Each row was made from one walk, in order. Every step used is in the known rows, and no mark comes twice. Write each row's walk.
Known rows
z, b, y: [ 30.1   8.5  27.1 -12.2   3.5 -17.3   6.8   5.1  37.3  13.2  16.5   7.1
  20.4 -17.4   1.4   3.4   9.9   7.5 -30.6  42.1  -3.2  -1.0   0.4 -14.5
   4.9  25.4   1.8   0.5   1.1 -13.8  -7.5]
n, v, y, b, z: [ 38.3  10.9  22.1 -26.8 -11.7 -15.1  25.2   6.7  -3.1  11.0 -12.8 -12.8
   5.8  20.9  -0.5  -2.3   0.5  -0.4  -2.6   5.7   3.8  -2.5  14.9  -1.8
  24.1  15.9  15.9   2.9   7.3  -3.6  27.6]
n, v, s, b: [ 17.3   6.5   4.8   6.1 -13.6 -14.5  21.0 -19.7   3.8   4.8 -11.4  -0.2
   1.7   9.1   5.4  -5.6   3.0   5.1 -19.9  -1.7   1.2  -1.4   3.8   8.1
 -10.8  -1.6  13.6 -13.4   8.1  -2.1   2.1]
y, b, z: [ 40.3   6.9  26.9  17.2  -7.9 -12.9  15.8   9.7   8.6  18.9  -5.9 -13.7
   3.2  14.6  -1.6   1.5   7.1   2.8  -7.6  11.2   7.1  -0.4   9.1  -7.4
  33.6  16.6  14.3   7.4  14.9 -18.7  24.1]
s, b, y, v, z: [ -2.8   8.3  20.8   8.4  14.3   4.3   9.2 -10.0  12.1   5.8  14.9 -18.2
   0.1  -4.5  -5.2 -14.5   2.7   8.5   3.1  -7.5   3.3  -2.7  33.0  -0.6
   2.0  12.3   5.4  -4.1  -6.3   8.7  -7.1]
b, z, v: [ 17.6   6.3   5.3  39.4 -11.4  12.3  15.5  20.5  14.2   5.4   0.0  14.8
 -14.7  -1.9  -6.2  12.7   9.8  -6.1  -8.1  29.8  12.2  -4.8 -19.1  -9.8
   5.3  11.5  14.4  -4.8  -3.5 -37.5   6.3]
s, b, y, v: [ 36.4   7.6  18.7  28.8  16.0   2.0   5.5  -1.0  16.1   1.4  18.3 -10.8
  13.4 -11.6  10.1  -2.1   9.0  28.4  -3.3  25.6  -5.1   4.2  31.6 -16.8
  16.7  18.0  -2.3  -7.3  -8.8   0.5  -2.7]
s, b, z, v: [ 32.7   7.3  10.1  59.4 -18.4   7.4  20.7  16.9  19.6  11.5  -2.8  17.8
 -10.6  -2.9  -3.1  16.2  14.7   0.7 -20.8  36.7  12.5  -4.0 -20.9 -12.3
   4.1  14.2  16.8  -8.0   0.6 -45.9   6.7]
y, v, z, b: [ -3.1   0.7   9.0  19.5   0.1  -8.4   6.4  -9.9  10.7  18.5   1.0  -5.0
  11.7  -4.4 -10.4 -10.1   5.9  -6.6 -19.3   1.7  -1.8  -5.8  12.1   3.1
  -2.1   7.6  -2.4 -10.2  -6.9  -2.1  -9.7]
u, v, n: [-29.8   8.6  -2.5 -50.9  17.3  16.2  -6.6 -29.0 -11.6  -0.8  -3.0   0.4
   8.4  -6.1  -6.6   5.5  -9.9   9.7  -0.2 -25.8  -3.8 -13.0   6.7   0.4
 -35.5 -11.3 -14.3   2.1 -23.0  24.4  -8.6]
s, b, z: [ 44.1   5.1  16.8  66.4 -15.5 -15.0  17.1   2.5   9.2  16.0  -7.0   3.0
   8.0   5.2  -0.6   8.3  13.6   6.5 -26.0  29.9   1.4  -2.3  -7.0  -4.6
  13.3  20.1  14.9  -1.7  14.4 -29.0  15.1]
u, v, s: [-31.3   7.7   1.2 -54.8   0.9  -1.7  -1.4 -23.0 -13.6 -14.4  -2.1 -13.1
 -13.8  -2.8  -5.9 -16.1  -6.1   0.3   4.8 -33.9   3.1  -9.4  18.1  12.2
 -24.8   1.8  -3.9   0.8  -0.6  -9.4 -16.7]
u, v, z: [-42.3   5.2   2.3 -39.3   9.4   5.0  -5.8 -17.7 -11.6  -2.8  -2.7 -16.1
  -4.3  -2.6 -13.3 -16.2  -6.1  -1.8   9.8 -36.4   6.5 -12.9  16.0  10.4
 -22.5   0.1  -3.7   5.8  -6.5   4.5 -14.0]
b, z: [ 22.4   3.8   9.5  37.0  -5.4  -8.4   9.0   7.4   2.2   7.8  -3.2  -1.9
   3.1   6.4  -4.8   3.6   6.7  -3.3  -8.2  19.8   1.0  -2.9  -4.9  -1.3
  14.5  16.5  11.6   2.8   8.6 -17.9  14.8]
y, v: [  7.2   0.3  -2.9  24.5  15.5  11.7  -2.9  -2.4  -8.1  -5.0   7.1 -14.1
   4.0  -1.8   4.3  -6.7   1.1  13.5  15.4  -1.0  -5.0   2.9  28.3  -5.1
  13.5   0.9  -7.3  -8.0 -13.6  12.5  -0.6]
n, v: [ -2.4   1.0 -19.4 -35.5   9.3  -3.5   5.4  -5.3 -12.6  -3.9 -15.2  -1.7
  16.3  16.8   5.2  -7.3  -8.6  -5.0   9.8   0.9  -4.1  -2.1  -4.7   8.3
   0.5 -16.7   9.5  -8.3  -8.1  38.8  14.7]
s, b, z, v, y: [ 20.5  12.9  11.5 -21.5 -27.3   3.2  29.9   9.6  -1.4  -4.3  -5.0  15.5
 -14.1  -1.2  -3.8   7.9   3.2  -2.9 -11.2  13.2   5.0  -5.9   0.8  -2.6
 -17.0  19.8   8.4  -9.1 -10.1 -28.6   2.0]
s, b, z, v, u: [  8.8  -4.5  -1.2   3.7  -7.5  10.2  29.7  -2.8  -2.6   2.9   2.5  27.6
 -22.8   0.0  -5.9   2.7   2.7   3.4 -10.4  12.7  -3.7  -4.9  -0.9  -2.3
  -9.5  -0.2   3.3 -15.5 -14.1  -2.7   8.7]
n, v, y, b, s: [ 46.3  16.3  18.7 -63.9 -11.7 -24.9  21.9  -5.3   7.3  18.4 -13.9  -9.7
   8.5  21.8  -1.5  -0.7   0.8   4.9 -12.3   1.1   0.4  -0.1  19.4  -6.4
  15.7  17.2  13.8   2.1   2.1  -9.0  16.5]

Write each row's walk
[ 21.2   6.6  13.8   7.9  23.0   7.2   0.1   2.6  11.4  -4.4  20.5 -14.1
  10.5 -11.1   7.2  -5.2   4.2  21.1   9.2  19.0  -5.3   3.6  33.1 -14.1
  18.3  15.3  -4.4  -4.3 -12.7   9.2  -3.0]  b, y, v
[ 32.9  13.7  27.8 -18.4   1.0 -16.3  18.6  -7.0  30.2   4.5  11.6   0.3
   9.7  -6.8   7.9  -1.8   6.5  14.8 -23.4  26.9   0.5   0.4   9.7  -7.3
  -1.2  18.9  13.7  -3.9   7.0  -5.8  -2.2]  n, v, s, b, y
[-30.3   3.5  -5.7 -36.0   9.9   0.2   9.0 -12.9  -8.0   2.3  -8.4 -12.5
   1.5  15.4  -8.7 -17.9  -9.6 -14.9  12.1 -24.8   3.8  -7.1   7.7  16.9
  -9.0 -12.1  13.4  -4.8  -6.1  36.4   4.8]  n, v, z
[ 22.2   6.2  13.3  35.3 -10.7  -6.9  16.4 -18.1   6.0   4.2  -0.4  -6.1
  -4.8   0.1   4.9  -5.3   7.8  14.2 -17.1  -2.3   0.5   1.0  20.0   1.4
  -4.0   7.2   5.3 -13.1   5.6 -14.8  -5.3]  y, v, s, b
[ 47.5  16.0  25.6 -51.4 -15.1 -23.7  20.0  -3.8  11.7  19.8  -8.7  -9.4
   3.2  15.9  -3.2   1.9   3.7   6.2 -15.5   0.7   1.8   0.6  21.0  -9.1
  15.5  22.8  10.6   5.0   4.8 -21.8  11.3]  v, y, b, s
[ -7.7   1.1   1.2  -9.3  -3.1 -16.1  10.4 -11.6   8.8  19.0 -10.0   1.4
  17.7   4.7  -9.7 -10.3   1.0 -15.9 -22.2   2.5  -1.3  -8.3  -4.1   9.7
  -8.4  -1.2   6.1 -10.4  -4.4  11.1  -2.3]  n, v, z, b
[  6.9  11.4  10.2  19.5  -2.0  19.3  19.2  -8.9  14.6  14.3   0.3  17.8
  -4.2  -1.7  -7.7  20.1   3.0   0.8 -19.1  10.7   5.5  -8.9 -12.9  -7.5
 -19.6  -1.5   7.7  -8.2 -16.3  -2.7   4.5]  s, b, z, v, n
[ 42.3  10.6  30.5   5.9   0.6 -13.2  11.9   2.1  34.7   9.1  15.7   5.4
  13.3 -14.1   8.3   6.5  11.2  21.3 -27.2  37.6  -0.1   2.1   4.7 -16.4
   4.3  23.7   7.7   0.8   7.1 -16.1  -3.0]  s, b, y
[ 19.4   7.7  13.8  30.3 -22.0  -3.5  22.6  -9.4  16.4   6.6  -2.7   8.5
 -14.6  -2.3   1.4   3.1   9.8   5.9 -26.0   5.5   8.7  -1.9  -1.7  -0.3
 -13.6   6.3  12.0 -12.6   7.7 -32.9  -7.0]  z, v, s, b
[ 35.4   8.2  20.2  53.4 -18.5 -16.9  21.8  -4.5   8.9  12.7  -5.7  -1.4
  -1.9   7.1  -2.9   1.9  11.7   2.2 -25.4  18.5   3.1  -3.3  -0.4   1.5
   7.2  21.1  18.1  -3.7  17.4 -31.2  11.1]  v, s, b, z
[ 39.1  10.5  28.9 -14.0 -15.2 -13.9  22.9   8.4   1.6  12.6  -7.4 -11.8
   0.4  14.8  -2.4   0.1   3.5   1.1  -5.9   5.0   5.3  -1.8  16.3  -4.6
  23.7  21.5  12.7   5.6  10.0 -17.2  22.7]  v, y, b, z
[ -6.5   0.6  10.3   7.3  -7.7 -14.7   7.7  -8.8  14.7  21.0  -2.7   2.3
   9.8  -3.4 -12.2  -6.8   5.4 -13.5 -27.2   1.5   0.7  -7.3  -1.9   5.5
  -8.9   7.2   1.6  -6.2  -0.5  -8.3  -9.3]  v, z, b
[ 10.2  12.3   8.1 -36.6 -22.4   6.6  25.9  11.7  -5.2  -9.0  -3.0  13.1
 -16.5  -0.5  -5.9   5.8  -0.1  -7.6  -2.8   8.7   4.8  -6.4   1.7  -1.2
 -16.2  18.3   6.7  -7.0 -13.2 -23.1   1.9]  b, z, v, y
[  5.2  12.1  14.9  -5.1   1.8  20.2  18.6  -5.4  14.2  15.7   0.6   9.6
  -6.9   2.7  -8.1  16.8  -0.3  -1.0 -10.1   1.3   8.2  -8.0  -5.5  -8.6
  -9.6  -3.1   7.3  -3.7 -16.2   2.1   9.1]  y, b, z, v, n
[ -1.6  -5.4  -4.7 -11.2  -2.5  13.5  26.1  -0.5  -6.2  -1.2   4.4  25.2
 -25.1   0.4  -8.0   0.6  -0.5  -1.1  -1.8   7.8  -4.0  -5.1   0.0  -0.8
  -8.7  -2.1   1.6 -13.3 -16.7   3.7   8.4]  b, z, v, u
[ 30.1   8.4  17.2  25.2 -13.0   9.2  20.0  22.1  19.2  13.0  -2.3   6.5
 -14.5   3.5  -3.6  11.5   9.9  -2.2  -8.1  23.1  16.5  -2.7  -9.5 -13.9
  18.5  12.3  16.3  -1.9   1.1 -38.7  13.1]  y, b, z, v
[-13.6   7.5  17.4  -5.2  19.3   7.7   5.1  -7.6   8.8   1.9  16.5 -21.0
  -2.1  -4.0  -7.3 -16.8  -0.6   3.8  11.6 -12.5   3.4  -3.1  34.2   1.2
   3.0  10.1   3.6  -1.9  -9.1  15.6  -7.3]  b, y, v, z
[ 23.3  10.0  18.0 -90.9  -8.9 -10.3  22.8  -0.6  -6.9   4.4 -13.6 -15.4
   4.2  20.5   5.9  -8.6  -8.9   3.6   7.8 -20.5   3.9   0.6  28.1  -0.6
  12.5  -0.8   6.2  -0.1  -1.9  18.9  18.7]  n, v, y, b
[ -0.7  10.3   3.2 -55.4 -19.9  10.5  21.8   8.2  -6.0 -12.4  -1.6  14.0
 -17.6  -4.1  -3.5   4.1  -3.5  -6.1   1.4  -1.5   4.1  -5.0   4.4  -0.4
 -23.7  10.1   1.3  -8.2 -17.5 -14.1  -5.4]  z, v, y
[-15.8  -9.0 -22.0 -62.8  11.6   1.9  19.2 -18.7 -24.9  -7.8  -6.3  13.5
  -3.0  13.6   0.1 -13.6 -13.5  -0.1  10.7 -12.3 -15.7  -3.4  10.3  11.8
 -12.4 -22.4  -2.1 -15.8 -20.1  56.8  13.9]  n, v, u
[  3.6  10.8  14.2 -12.0  23.4  13.5   6.1 -20.2  13.7   9.9  15.1  -1.2
  16.0  -9.6  -1.7   5.8  -1.8  13.5  -8.9   4.7  -8.2  -4.5  21.2  -9.8
 -10.6   1.6  -8.8  -7.9 -25.6  30.1  -4.2]  z, b, y, v, n
[ 27.8   6.0  16.2  15.6  17.8  -0.4   2.3   1.5  18.0   4.3  18.5  -9.2
  18.3 -14.2   5.3  -3.9   8.1  18.7  -5.9  28.6  -7.4   2.1  28.5 -15.2
  17.0  19.0  -6.0  -7.9 -12.9   2.1  -5.7]  z, b, y, v
[-12.9  -7.1  -9.6 -28.9   0.2  17.5  21.7  -4.1  -7.0  -5.1   6.1  25.8
 -26.9  -2.5  -5.6  -1.3  -3.7   0.1   2.4  -2.0  -4.6  -3.8   2.5  -0.2
 -16.2  -9.9  -3.8 -14.6 -21.1  12.5   1.1]  z, v, u
[ 19.1  10.7  11.1 -10.4  -8.0 -26.8   5.8 -15.2  16.1  26.1  -8.6   0.0
  15.6   1.8 -14.8  -1.0   9.4  -2.9 -34.2  11.9  -2.4  -9.2   0.9  -2.4
  -5.5  23.2   5.5   0.1   0.3 -30.0  -7.7]  u, v, z, b, s
